Known rows, with every step that occurs
gelut/kubez/vinat: [  9.7  13.6  -1.8  -3.5   4.8  -5.1  24.0  -1.3   2.1 -38.5  -1.4   6.0
  13.9 -37.0  23.8  22.2  53.2  23.2 -34.1 -16.0  20.4  14.6 -26.4 -18.1]
velabu/gelut/kubez/vinat: [ 26.8  11.9  -8.7 -13.3  -8.5  25.3   4.8  16.3  -9.5 -58.3  -3.4  15.8
  33.7 -29.2  25.9  22.3  -4.5  12.9 -49.2 -19.9  40.9  11.4  15.3 -11.9]
gelut/vinat/betud: [ 34.4  -4.6 -46.3   1.2  23.3 -13.4 -14.3 -40.9 -21.9   1.6   7.6   2.5
 -37.3  19.0 -21.6  34.4  49.5 -11.1 -16.4  23.5 -26.9  22.0 -45.7   5.8]
vapas/niso/velabu/gelut/kubez/vinat/betud: [ -1.1 -56.8   6.8  10.3 -62.6  35.6 -10.5 -17.0 -24.4 -52.1  -1.2  10.5
  -4.9 -11.3   2.0 -20.0   6.2  20.3 -12.4  21.6   7.5  -0.7 -17.3  24.2]
sope/vapas: [-55.2  30.9  -8.4 -21.8  11.0 -23.6 -10.9  -9.3  34.7  25.5  -5.2  -8.8
 -23.0  -1.5  -2.7  17.4  -1.8 -22.3   4.9   5.9  -6.5  -5.4  -6.2 -37.3]
kubez/vinat/velabu/gelut/sope: [ 47.7 -17.7  -3.6   0.3 -21.3  15.7  12.1  -0.4  11.1 -18.5  -5.5  -2.2
  23.1   0.1  34.4 -18.4  -6.4  36.2 -30.9 -38.8  32.4  -5.0  12.6  43.2]
velabu/vapas/niso/vinat/betud: [-21.5 -12.8 -56.1  12.0   9.7  -4.8  11.0   8.0 -48.1   7.1  18.0 -14.6
 -12.3  18.4 -36.0 -19.4  14.7  -1.7   4.9  32.6 -23.8  -9.8  -2.1  -3.2]
gelut/kubez/niso/velabu/vapas: [ -1.1  10.9  50.8  13.8 -40.8  16.4  34.8  37.8  28.6  -1.8  17.8 -14.3
  -2.4 -24.1   6.8  50.7  44.6  -4.6 -16.4   3.5 -22.2  22.3  -3.6 -41.7]
gelut/kubez/niso: [ -5.2  28.0   5.7  12.5  -2.3 -25.6  29.0  38.3  13.8 -20.5  13.7  -5.4
 -13.3 -27.0  12.0  29.7  76.5 -10.6 -35.7 -10.0 -20.3  25.8 -28.4 -38.0]
vinat/velabu/gelut/vapas/niso: [  7.8  17.2 -28.1 -10.6   2.0  26.6 -18.3  -5.2 -37.6  16.3 -11.3   4.0
  32.6  10.2  10.9 -74.4  -3.1  -8.6  -4.5   3.4  16.7 -30.7  32.9  24.2]
niso/velabu/gelut/sope: [ 22.6 -41.1  50.9   3.8 -41.7  42.8 -25.5  18.8  35.5 -15.8  26.1  -0.7
 -10.3  17.8   6.4  24.9 -36.5  -3.9  17.5 -14.5  23.6   5.8  16.5  37.5]
velabu/vapas/niso/vinat: [-27.9 -10.4 -57.3   9.9  19.7  -6.3  17.2  17.3 -39.6   4.6  19.5 -18.9
   7.7   8.9 -27.8 -12.4  -1.5  -9.2  15.7  18.2 -11.1  -6.0  14.8 -18.3]
vapas/velabu/gelut/sope: [ 34.1  10.5  16.3   4.9  14.5   9.1 -17.7  32.1  20.6 -17.6   0.7  26.8
   8.1   7.4  14.1  13.7  21.6  -2.6  14.5 -45.6   6.0  -8.7  23.2  42.7]
vinat/velabu/gelut: [ 30.7  49.2   3.8 -13.2   7.7  23.6  -7.8   3.7  -4.4  26.5   4.4   3.6
  27.7   8.5   1.7 -37.0  11.2   0.0 -14.4 -12.7  32.9  -3.9   9.7  27.1]
vapas/velabu/gelut: [ 21.7  34.8  10.0   2.1  34.2  21.6 -18.9  19.3   4.8  -0.3   1.6  20.6
  26.8  -3.7  -6.0  19.9  32.1  -8.8  31.8 -34.3  11.0   2.2   9.8  14.2]
niso/vinat/velabu: [  0.2  28.5 -21.0  26.2  41.3  -7.2   7.0  -3.5 -14.8  60.5  26.4 -37.5
  14.7   1.9 -14.9 -30.2  10.9  -3.7  37.7 -17.2   2.3  24.8 -43.5  15.0]
velabu/vapas/niso/gelut: [-17.6 -19.0  -7.6 -10.0  14.9 -16.8  15.8  -2.1 -23.0  -6.3  -1.3   6.2
  -8.8  12.9 -32.5  -2.1 -14.8  11.7   1.7  33.5  -4.0 -17.7  14.6 -17.5]
velabu/gelut: [ 13.3  18.4 -26.2 -13.8  22.0  15.4 -22.1  21.9 -10.0 -22.9  16.8   7.7
  10.1   7.7  -7.2  13.1  -8.0 -15.9 -12.1 -11.8  30.2   6.5  13.8   0.2]
niso/velabu/gelut/vinat/betud: [ 39.1 -32.7  29.0   4.4 -35.5  57.9 -30.6 -24.6   3.1  -1.4  17.1  -2.6
  -8.2  12.8 -15.7  46.3 -26.0  -8.6  15.9  16.1   5.1  24.6  -8.3  16.0]
sope/vapas/niso/vinat/velabu: [-71.3   6.3 -33.2   2.4  -8.6 -25.7   0.2 -20.4  -1.8  36.4 -13.3 -23.5
  -7.0  -6.9   1.4 -46.2 -25.3 -15.2  15.1  13.9 -15.6  -6.3 -14.2 -17.6]
vapas/niso/velabu: [-31.5 -48.0  -1.9  12.3 -17.2   6.7 -14.4 -12.2  -7.5  -9.0  20.0  -6.1
 -19.0   2.5 -21.3 -22.2  27.1  -8.2  37.6  17.3  -1.7   1.0 -26.9  12.9]
gelut/vinat/velabu: [ 43.2  19.2 -24.5  -5.9  25.8  -0.4   4.1 -37.5  -6.5  35.0  -1.0  -6.3
  11.7   4.0   1.0   5.8  32.5 -10.6  -7.9  -2.4  -2.0  21.4 -15.0   5.0]
velabu/vapas: [ -1.5  27.6 -15.7 -16.3  29.5   5.1  11.7  21.8  -2.4  19.9  20.4  -4.7
   2.6  13.4 -24.9  28.9  24.3  -8.8   1.1   9.7   2.8 -10.6  24.6 -22.9]
kubez/vinat/velabu/vapas/niso/gelut: [ 18.7 -22.8   6.5   1.0  -9.3   2.9  35.5 -27.3  -9.8   5.7 -17.9  -6.7
  23.8  -5.8   1.7 -20.2  -8.8  52.3  -9.1   3.6  13.1 -12.4   0.6   8.8]
kubez/niso/vinat/velabu/gelut: [  5.8   5.7 -22.4  43.4   0.3  -7.5  22.1  42.1  -2.6  28.4  29.6 -48.5
   6.3  -1.4  -4.8   1.3   0.1 -15.7   8.6 -25.4 -27.7  38.4 -20.6 -12.8]
velabu/vapas/niso/gelut/kubez/vinat: [ -8.4 -26.5   2.2  -8.7  -6.8  -9.6  33.8  -6.4 -22.0 -32.6 -14.9  11.2
   8.2 -11.1  -7.7   5.3 -13.9  34.3 -23.4  27.3   2.6 -15.3  14.6 -25.3]

Rows
[-41.3 -51.9 -29.4   7.4   4.5  14.8 -29.8 -16.5 -33.9   1.6   6.5 -10.8
  -8.0   7.7  -6.9 -36.0   8.5 -24.1  55.7  24.0 -13.9 -27.6   6.8  -2.2]  gelut/vapas/niso/velabu
[ -5.8  -8.4  35.9   5.9  58.8 -19.2 -17.4 -25.3  -5.5  21.6 -13.7  10.5
  -8.5   4.0 -16.4  11.9 -19.0  10.1  65.6   4.8 -12.8 -14.0 -17.2  -4.6]  niso/gelut/vapas/velabu
[-72.8 -16.4   1.2 -15.6  -3.5 -45.3  -6.6 -32.2  14.3  -1.4 -24.7   2.8
 -36.3  -2.5  -8.6 -11.1 -41.1  -2.5   7.1  31.3 -14.8 -12.8 -15.8 -31.5]  sope/vapas/niso/gelut
[ 23.3 -10.0   3.7  -8.9 -40.8  12.9  11.1  -7.9  28.7  -7.8 -20.5  -4.7
  20.4  -4.2  42.5 -14.2 -31.9  32.2 -34.6 -31.2  24.9 -12.2  24.6  25.7]  kubez/vinat/velabu/gelut/sope/vapas
[ 42.7  24.6  12.1 -10.5 -12.7  11.5  -6.9  15.8  13.1   8.9   2.5   9.9
   9.7  20.2  22.4 -42.9   1.1   7.6 -30.0 -25.5  28.8 -13.6  22.9  55.0]  vinat/velabu/gelut/sope
[  8.1  30.0  31.6 -13.6  -8.8  -0.1  30.9 -13.1 -15.5  28.4 -17.9  11.6
  18.5  -2.5  -3.7 -48.3  12.5  27.1 -23.2  26.1   8.4 -22.1  10.5   6.2]  vinat/velabu/vapas/niso/gelut/kubez
[-11.5  15.6 -18.3   6.2  56.4   3.8 -25.2  -0.6 -16.1  27.8  -2.0   4.0
  11.9   1.8  -1.4  -3.9  47.8 -23.5  65.1 -13.0 -18.8 -26.7   8.7  -4.4]  gelut/vapas/velabu
[  4.7 -44.1  30.9  28.1  -3.4 -59.5  21.9  32.6  41.7 -17.6  16.4 -15.3
 -60.4  15.2  -2.2  38.6  -5.4   8.4  -5.2 -12.4 -39.8  21.0 -31.4  -2.3]  kubez/niso/gelut/sope
[-21.7  -4.7 -43.0 -11.0  12.3  -6.0  12.1  14.0 -27.8  -5.2  10.6   1.3
   0.8  12.9 -24.6 -10.0  25.2  -8.4  -4.5  23.5  -4.1 -21.6  27.6 -17.2]  velabu/vapas/niso
[  4.8 -61.0 -14.5   9.6 -41.8  32.2 -26.5 -28.6 -30.2 -30.8   7.4   5.1
 -16.9  11.8 -16.7  -9.6  -5.3  -6.3   5.7  32.1  -5.2   6.5 -13.5  24.2]  vapas/niso/velabu/gelut/vinat/betud
[  2.5  30.9 -10.3 -10.5  -0.8   8.0  19.0  -1.1 -18.0  41.5  -1.5  -1.3
  19.2  11.4 -11.8 -55.0  40.3   6.8  -9.5  14.9   4.0 -25.6  19.2  14.7]  vinat/velabu/vapas/niso
[ 26.2  52.5  26.8  -2.2  20.0  24.0  -7.7  22.1   4.0 -15.7  -7.7  32.2
  35.3 -23.1  11.5  20.4  43.7  -2.4   6.9 -31.3  15.6   4.5   9.9   6.8]  vapas/velabu/gelut/kubez
[-11.7 -17.0  69.9  -3.8   5.7 -50.4  -2.1 -13.2  57.7   5.1 -21.1  17.5
 -46.3  11.3   8.1  25.3 -49.4  21.5  19.9  -8.5 -14.5 -11.3 -14.3  17.8]  niso/gelut/sope/vapas/velabu
[  3.1 -40.5 -13.8   2.6  14.4 -34.2   3.5 -50.9 -27.2  -7.7 -17.6   9.4
 -14.5   2.3 -13.9 -28.9 -13.1  14.1   1.8  27.3  -7.7   7.1 -32.7   9.6]  vapas/niso/gelut/vinat/velabu
[-19.4 -31.0 -34.6  -2.6 -26.8 -10.3 -16.9  25.7   6.6 -40.2  -2.1  -0.6
 -12.4  12.3  27.0 -16.3 -74.4 -14.9 -23.3 -14.6   7.6  -9.4  36.5  16.8]  velabu/gelut/sope/vapas/niso/vinat
[-36.8 -23.5 -16.0   4.7 -30.4 -43.3   2.2   2.9  27.0   5.8  -8.5 -10.3
 -34.5  15.2  30.2 -50.6 -25.3  -3.1 -10.1 -11.0 -17.2 -20.3   4.6  31.4]  gelut/sope/vapas/niso/vinat/velabu
[ 18.7  38.1  -4.0 -18.7   6.2  18.0  -7.7  24.7 -11.5 -41.8   3.9  21.1
  21.6 -17.0  13.5  12.1   6.9  -8.3 -43.0  -8.6  35.2   9.1  14.6 -10.2]  velabu/gelut/kubez
[ 18.2  32.0  20.3 -19.4 -28.9   7.3  -6.6   9.0  28.5  19.5 -12.9   7.2
   6.6  15.4  30.7 -39.2 -25.1   2.3 -34.2 -18.3  21.4 -20.6  33.1  38.4]  vinat/velabu/gelut/sope/vapas
[-68.9  -3.2  15.6 -19.5 -14.4 -42.9   2.1 -30.6  14.5 -12.6 -33.0  12.3
 -27.6 -18.5   4.5 -10.6 -32.1   2.4 -13.6  32.1  -9.7 -11.8 -17.2 -37.4]  sope/vapas/niso/gelut/kubez
[ -8.7  30.4   5.9 -13.4  -9.9  10.6 -22.1 -24.9  22.8  17.2 -31.5  15.0
  -3.7  -2.0   5.3  36.0 -11.1 -17.6   3.8   2.7 -23.0  -2.7  10.5 -13.7]  sope/vapas/velabu/gelut/vinat/betud
[ -6.3 -21.3  21.4  25.4  15.5 -47.5  21.2  20.7  24.5  -0.8  17.5 -21.4
 -42.7   4.4 -23.1  44.5   6.0   1.3  11.2   0.5 -34.9  31.2 -45.4 -31.4]  kubez/niso/gelut
[-11.4  19.4  -9.3  31.4   5.9 -27.1  33.0  40.0   1.4  -8.9  22.3 -26.4
  -5.9 -30.1   9.1  28.2  46.7 -13.1 -16.7 -15.2 -27.6  42.4 -40.6 -39.7]  gelut/kubez/niso/vinat
[-32.0  43.6  17.0 -17.2   1.9   8.5 -17.8   1.8  35.8  20.4 -22.4  12.1
  11.2 -10.4   7.5  25.9 -14.7 -19.9  20.8 -15.2  -3.0  -9.0  23.6 -23.6]  sope/vapas/velabu/gelut
[ 49.3  19.0  -5.5   5.5  21.6  24.3 -22.8 -11.3 -11.7  -4.5  -7.9  25.6
  12.4   2.5  -7.4  35.4  32.6  -8.1  12.3 -15.6 -10.3  12.6  -1.6  22.1]  vapas/velabu/gelut/vinat/betud
[ 21.7   4.5  64.1  -2.7   7.1 -20.3  28.6 -33.4  11.0  -8.7 -21.8  11.9
   3.2 -27.6   9.5   7.3 -11.8  54.8 -18.1   1.5  21.3  12.1 -43.9  -2.6]  niso/gelut/kubez/vinat/velabu
[-14.9 -19.9 -65.9 -10.3  15.1  18.5 -35.2  10.8 -52.2 -37.4  -0.9   7.9
  16.2   8.8   4.8 -34.9 -24.6 -26.7   0.8   8.7  13.1 -27.7  42.1  -5.0]  velabu/gelut/vapas/niso
[-14.8 -38.4  10.6   2.0 -40.6  30.7 -12.5  -0.4 -16.0 -39.8   6.7  10.4
   5.6 -12.0  -0.3 -20.4   0.4  -4.1   2.6  15.4  16.3   2.4  -0.4   8.6]  vapas/niso/velabu/gelut/kubez
[-31.4  45.8  31.7  -5.4 -25.2   2.6   3.8  21.4  44.3   5.8 -27.0   8.3
  11.4 -29.9  23.8  38.3   0.3 -18.5  -5.3 -17.7 -21.9   1.0  23.6 -42.4]  sope/vapas/velabu/gelut/kubez/niso
[  2.1   4.5 -45.2 -14.3  30.1  26.4 -35.1  16.0 -31.8 -17.7   6.2   3.1
  18.2  10.9   3.9  -4.4 -24.0 -26.8   6.2  -2.4  19.1 -18.0  40.7 -10.4]  velabu/gelut/vapas
[  5.4  34.3 -18.7  18.5  32.7   6.9  20.8   7.4 -17.8  66.6  23.5 -38.4
  26.3   7.1 -19.2 -20.8  -5.1  -0.6  29.9  -7.5   2.0  12.8  -9.5   2.3]  niso/vinat/velabu/vapas
[ -1.5 -35.3  58.4  -5.4 -58.4  40.1 -26.0  10.7  52.0  -5.2  11.4  -3.2
 -15.5  12.0  15.3  28.9 -64.0  -7.7  15.1  -9.2  15.9  -1.5  26.9  19.0]  niso/velabu/gelut/sope/vapas
[ 42.3  -1.1  34.6  -9.4  26.0 -12.5  16.1 -47.0  -0.2  33.3 -14.9   1.7
   1.6   8.8 -17.6  28.6 -43.3  21.4   1.6  22.2  -1.3  14.2 -11.1  -8.9]  niso/gelut/vinat/velabu/vapas
[ 25.8 -21.4  21.1  24.8   5.6 -36.3  28.6  -8.2  18.5  17.0   1.1 -22.7
 -25.7   0.5 -10.0  41.0  -6.6   3.4  -1.6   3.4 -41.1  39.2 -36.9 -25.4]  kubez/niso/gelut/vinat/velabu
